Each row comes from the steps of one walk. Every step used is in the known rows, and no mark comes twice. Write the walk behind each row, first mark first.
(in the rows, 128 means zero)
Known rows:
lalil > bovu: [138, 113, 137, 158, 112, 126, 154, 136,  97, 132, 128,  91, 137, 159, 146,
 117, 101,  92, 137, 110, 124, 179, 130, 149]
nodom > pume > bovu > gipem: [127, 174,  89, 111, 141, 144, 117, 158, 137,  99,  62, 127, 156,  85, 105,
 111, 114,  82, 123,  91, 116, 124, 122, 146]
mili > bovu > lalil > nodom: [160,  72, 102, 183, 112, 114,  69,  33, 106, 125, 107, 112, 139, 123, 147,
 141, 170, 127, 149, 112,  87,  74, 107,  95]
lalil > nodom: [138, 127,  99, 111, 135, 142, 100, 109, 157, 124,  77, 126, 109, 128, 130,
 141, 181, 106, 116, 124,  98,  87, 120, 108]
kizar > nodom: [ 96, 124, 161, 138, 133, 120, 141, 130, 144, 135, 165, 136, 128, 136, 157,
 109,  93, 128, 165, 109, 170, 142, 116, 107]
pume > bovu > kizar: [ 71, 123,  67, 112, 169, 113, 167, 159, 131, 132, 107,  96, 145, 122, 197,
 137, 112, 100, 120,  88, 112, 159, 131, 127]
nodom > gipem: [112, 111, 139, 127, 108, 137, 144, 126, 111, 135, 178, 121, 124, 126, 160,
  94, 142, 138, 106, 140, 126, 179, 176,  99]
gipem > nodom: [121, 169, 138, 122,  95, 122, 140, 114,  92, 126, 177, 122, 135, 124, 114,
 113, 111, 126, 109, 123,  85, 167, 140, 110]
kizar > nodom > pume > bovu: [ 97, 137, 118, 127, 138, 134, 145, 167, 146, 110, 125, 153, 155, 111, 143,
 104,  87,  88, 149,  91, 147, 157, 130,  91]
nodom > lalil > bovu > pume: [130,  94, 121, 107, 134, 101, 136, 201, 117, 111, 136, 133,  96, 188,  99,
  99, 111,  54, 125, 102, 157, 219, 131, 175]
gipem > bovu: [135, 155, 161, 105, 140, 138,  96, 145, 125,  97, 102, 164, 124, 155, 109,
 139,  95, 136,  98, 147, 143, 113, 101, 157]
pume > bovu > lalil > nodom: [ 79, 103,  46, 174, 132, 133,  87,  80, 102, 122,  89,  80, 152, 118, 137,
 154, 166,  75, 120,  94, 115, 138, 133, 108]
mili > nodom: [ 84, 151,  93, 122, 179, 128, 129, 101, 129, 114, 137, 131, 152, 151, 130,
 113, 135, 167, 116, 123, 170, 138, 157, 147]
lalil > nodom > gipem: [123, 110, 109, 113, 119, 149, 116, 106, 147, 131, 116, 117, 106, 128, 157,
 114, 195, 115, 100, 134, 100, 132, 162,  89]
nodom > pume > bovu: [127, 144,  80, 113, 131, 145, 130, 176, 133,  95,  77, 148, 165,  99, 114,
 127, 115,  74, 103, 111, 100, 147, 140, 110]
kizar > nodom > lalil > bovu: [116,  97, 170, 118, 115, 103, 155, 180, 136, 116, 173, 128, 104, 174, 145,
  91,  81,  74, 158, 104, 163, 196, 127, 127]
lalil > nodom > pume > bovu: [135, 143,  61, 102, 137, 157, 101, 149, 161,  96,  38, 137, 140, 107, 119,
 137, 173,  63, 100, 110,  77, 105, 130,  95]
lalil > bovu > pume: [109, 113, 118, 162, 145, 120, 148, 145,  88, 146, 129, 113, 131, 165, 124,
 113,  98,  87, 142,  80, 167, 205, 117, 168]
lalil > nodom > kizar: [129, 114, 102, 129, 135, 160,  81, 105, 180, 173, 106, 124, 130, 109, 126,
 142, 199, 122, 109, 121, 104,  79, 103,  87]
nodom > kizar: [111, 108, 127, 146, 130, 150, 105, 120, 152, 189, 162, 128, 153, 100, 122,
 134, 150, 146, 114, 125, 136, 115, 107, 103]
lalil > bovu > kizar > nodom > pume: [124, 116, 145, 121, 152, 123, 205, 171, 133, 118, 112, 117, 135, 165, 196,
  90,  85,  93, 162, 103, 113, 181,  99, 139]
mili > nodom > kizar: [ 74, 134,  96, 139, 181, 147, 106,  94, 153, 162, 168, 129, 168, 126, 130,
 117, 157, 181, 107, 118, 177, 122, 144, 129]
bovu > gipem > nodom: [128, 206, 148, 115, 115, 123, 123,  90,  97, 132, 146,  89, 119, 100, 105,
  95, 106, 135, 139,  95, 120, 118, 105, 171]
pume > bovu > gipem > nodom > kizar: [ 73, 182,  93, 146, 123, 127, 108, 112, 102, 169, 156,  72, 158,  78, 131,
 119, 102, 108, 116,  58, 129, 146, 123, 137]
mili > bovu > lalil > nodom > gipem: [150,  59, 110, 183, 100, 118,  79,  38, 100, 124, 132, 113, 137, 120, 161,
 121, 178, 132, 137, 113,  89,  99, 134,  82]
pume > bovu > lalil: [ 75, 103,  65, 187, 131, 126, 105,  91,  84, 125, 122,  83, 159, 118, 134,
 149, 132,  86, 125,  94, 139, 167, 137, 115]
mili > bovu > gipem > nodom: [163, 157, 149, 141, 101,  96, 100,  70,  93, 133, 156, 101, 137,  99, 143,
 100,  93, 149, 152,  79,  93,  86, 109, 136]
kizar > nodom > gipem: [ 86, 105, 171, 139, 114, 127, 155, 129, 127, 140, 207, 134, 122, 131, 184,
  79, 104, 139, 144, 115, 168, 181, 154,  84]

Which walk is each row?
[101, 157, 133, 126, 143, 130, 136, 151, 144, 110, 116, 135, 149, 101, 139,
  94,  81,  90, 161,  79, 161, 138, 113, 119]  kizar > nodom > pume > bovu > gipem
[ 88, 119, 117, 153, 134, 138, 131, 133, 127, 104, 119, 144, 160, 114, 135,
 109,  99,  87, 150,  95, 148, 158, 119,  93]  kizar > nodom > pume > bovu > lalil
[145, 216, 140,  99, 114, 135, 124, 110, 113, 109, 114, 118, 128,  90,  85,
  83, 108, 120, 131, 104,  99, 111, 100, 166]  bovu > gipem > nodom > pume
[109, 106, 166, 100, 126, 106, 139, 175, 158, 112, 171, 150, 100, 157, 132,
  95,  99,  93, 155, 111, 166, 161, 127, 119]  kizar > nodom > lalil
[119, 123,  69, 147, 127, 145, 113, 132, 111,  89,  71, 131, 167, 106, 101,
 126, 137,  72, 109, 115,  99, 153, 131, 111]  nodom > pume > bovu > lalil
[ 67, 133, 115, 137, 172, 146, 105,  75,  99,  96, 158, 137, 148, 167, 138,
  92, 147, 174,  82, 142, 181, 168, 172, 146]  mili > nodom > gipem > bovu > lalil
[131, 155, 141,  82,  85, 103, 139, 161, 112, 102, 184, 132, 105, 147,  93,
 103, 115,  94,  96, 130,  83, 186, 151, 123]  gipem > nodom > lalil
[128, 129, 129, 140, 142, 152,  55,  79, 115,  90,  66, 144, 116, 159,  93,
 148, 152, 120, 101, 151, 129,  91,  85, 151]  gipem > bovu > lalil > nodom
[146, 180, 129, 100,  92, 141, 143, 136, 107,  97, 140, 153, 150, 110,  90,
 101, 113, 108,  98, 133,  56, 160, 132, 101]  gipem > nodom > pume
[130, 138,  51,  79, 165, 149, 129, 157, 173,  98,  26, 138, 137, 111, 148,
 132, 176,  70, 105, 110,  64, 108, 114, 100]  lalil > nodom > pume > bovu > kizar
[ 68, 121, 177, 126, 147, 132, 129, 142, 118, 127, 186, 173, 118, 153, 155,
  80,  81, 137, 129, 104, 207, 189, 131, 117]  kizar > nodom > gipem > bovu > pume
[ 98,  96, 158, 119, 135,  94, 151, 187, 133, 121, 171, 142, 102, 178, 134,
  87,  78,  67, 166,  84, 194, 211, 118, 142]  kizar > nodom > lalil > bovu > pume
[169, 135, 146, 139, 121, 100,  95,  81, 114, 134, 126, 105, 130, 101, 150,
 111, 105, 151, 166,  85, 126,  64, 101, 149]  mili > bovu > gipem
[152, 121, 148, 100, 112, 102, 128, 175, 128, 106, 126,  96,  85, 165, 103,
  93, 111,  60, 138, 105, 138, 168, 122, 192]  nodom > lalil > bovu > gipem
[ 71,  95,  48, 184, 138, 145,  76,  77, 116, 156, 106,  81, 163, 104, 130,
 159, 176,  88, 107,  88, 125, 130, 119,  95]  pume > bovu > lalil > nodom > kizar
[144, 136, 125, 128, 144, 161,  55,  95, 128,  70,  39, 164, 129, 152,  78,
 141, 156, 108,  94, 156, 111,  89,  78, 147]  gipem > bovu > lalil > nodom > pume
[137,  96, 114, 148, 148,  98, 105, 116, 100, 141, 145, 154, 141, 124, 141,
 118, 101, 138, 154,  80, 145, 123, 116, 124]  mili > bovu > pume
[115, 139,  72,  91, 164, 137, 161, 184, 150,  95,  63, 146, 157, 108, 152,
 117, 120,  83, 113, 111,  79, 148, 124, 119]  nodom > pume > bovu > kizar
[104, 124, 158,  85, 145, 139, 148, 152, 129, 115, 141, 149, 114, 155, 184,
  95, 117, 153,  85, 151, 125, 167, 139, 134]  nodom > gipem > bovu > kizar
[108, 156, 136, 138,  96, 140, 118, 108, 113, 176, 209, 123, 154,  97, 111,
 119, 127, 143,  97, 118,  91, 153, 121,  91]  gipem > nodom > kizar
[122, 155, 168,  70, 182, 140, 147, 176, 158,  88,  81, 188, 126, 163, 157,
 107,  76, 134, 120, 140, 135, 117,  71, 149]  gipem > bovu > kizar > nodom > pume
[123,  98,  90, 169, 131, 144,  84,  45, 115, 116,  82, 105, 127, 136, 107,
 141, 197, 108, 131, 128, 111, 102, 105, 116]  bovu > lalil > nodom
[109, 166,  93, 138,  98, 138, 128, 114,  81,  92, 135, 125, 170, 102,  94,
 116, 120,  83,  95, 111,  61, 187, 140, 100]  gipem > nodom > pume > bovu > lalil
[175,  79, 100, 165, 112, 125,  72,  53, 114, 102,  83, 136, 149, 112, 132,
 128, 175, 115, 144, 115,  70,  73, 104,  89]  mili > bovu > lalil > nodom > pume
[151,  99, 142, 111, 153,  96, 161, 135, 149, 119, 124, 159, 143, 124, 214,
  97,  96, 140, 174, 101,  92, 101,  98,  94]  mili > bovu > kizar > nodom > pume
[142, 107,  86, 154, 130, 157,  82,  64, 129,  93,  50, 133, 135, 127,  90,
 133, 205,  94, 123, 138,  86, 101,  99, 111]  bovu > lalil > nodom > pume
[ 94,  98, 154, 133, 141, 116, 212, 150, 117, 142, 163,  91, 126, 170, 228,
  76,  90, 107, 156, 102, 129, 213, 126, 128]  lalil > bovu > kizar > nodom > gipem
[120, 120, 128, 150, 146, 167,  44,  75, 127, 123,  83, 146, 128, 145,  91,
 153, 167, 127,  94, 146, 133,  86,  74, 139]  gipem > bovu > lalil > nodom > kizar
[108,  84,  97, 171, 115, 148,  93,  40, 106, 123, 111, 100, 124, 132, 131,
 121, 212, 112, 117, 136, 109, 131, 136,  99]  bovu > lalil > nodom > gipem
[137, 190, 153,  84, 112, 107, 117, 126, 115, 113, 148,  99,  94, 120,  90,
  86, 113, 108, 130, 100, 115, 133, 111, 180]  bovu > gipem > nodom > lalil
[107, 108, 146, 132, 152, 109, 204, 152, 124, 140, 139,  94, 126, 172, 209,
  99,  81, 102, 167,  97, 129, 183, 100, 141]  lalil > bovu > kizar > nodom
[102, 122, 103, 105, 162, 113, 137, 151, 132,  90, 149, 117, 126, 190, 124,
  95, 127, 107, 114, 116, 166, 189, 168, 174]  mili > nodom > lalil > bovu
[ 88, 123, 144,  93, 182, 110, 192, 147, 161, 136, 141, 131, 120, 145, 208,
 102, 104, 143, 167, 109, 134, 134,  95, 123]  bovu > kizar > nodom
[ 61, 111,  94,  91, 170,  97, 174, 189, 148, 124, 135, 109, 127, 143, 202,
 118,  90,  80, 140,  77, 142, 181, 130, 117]  pume > bovu > kizar > nodom > lalil
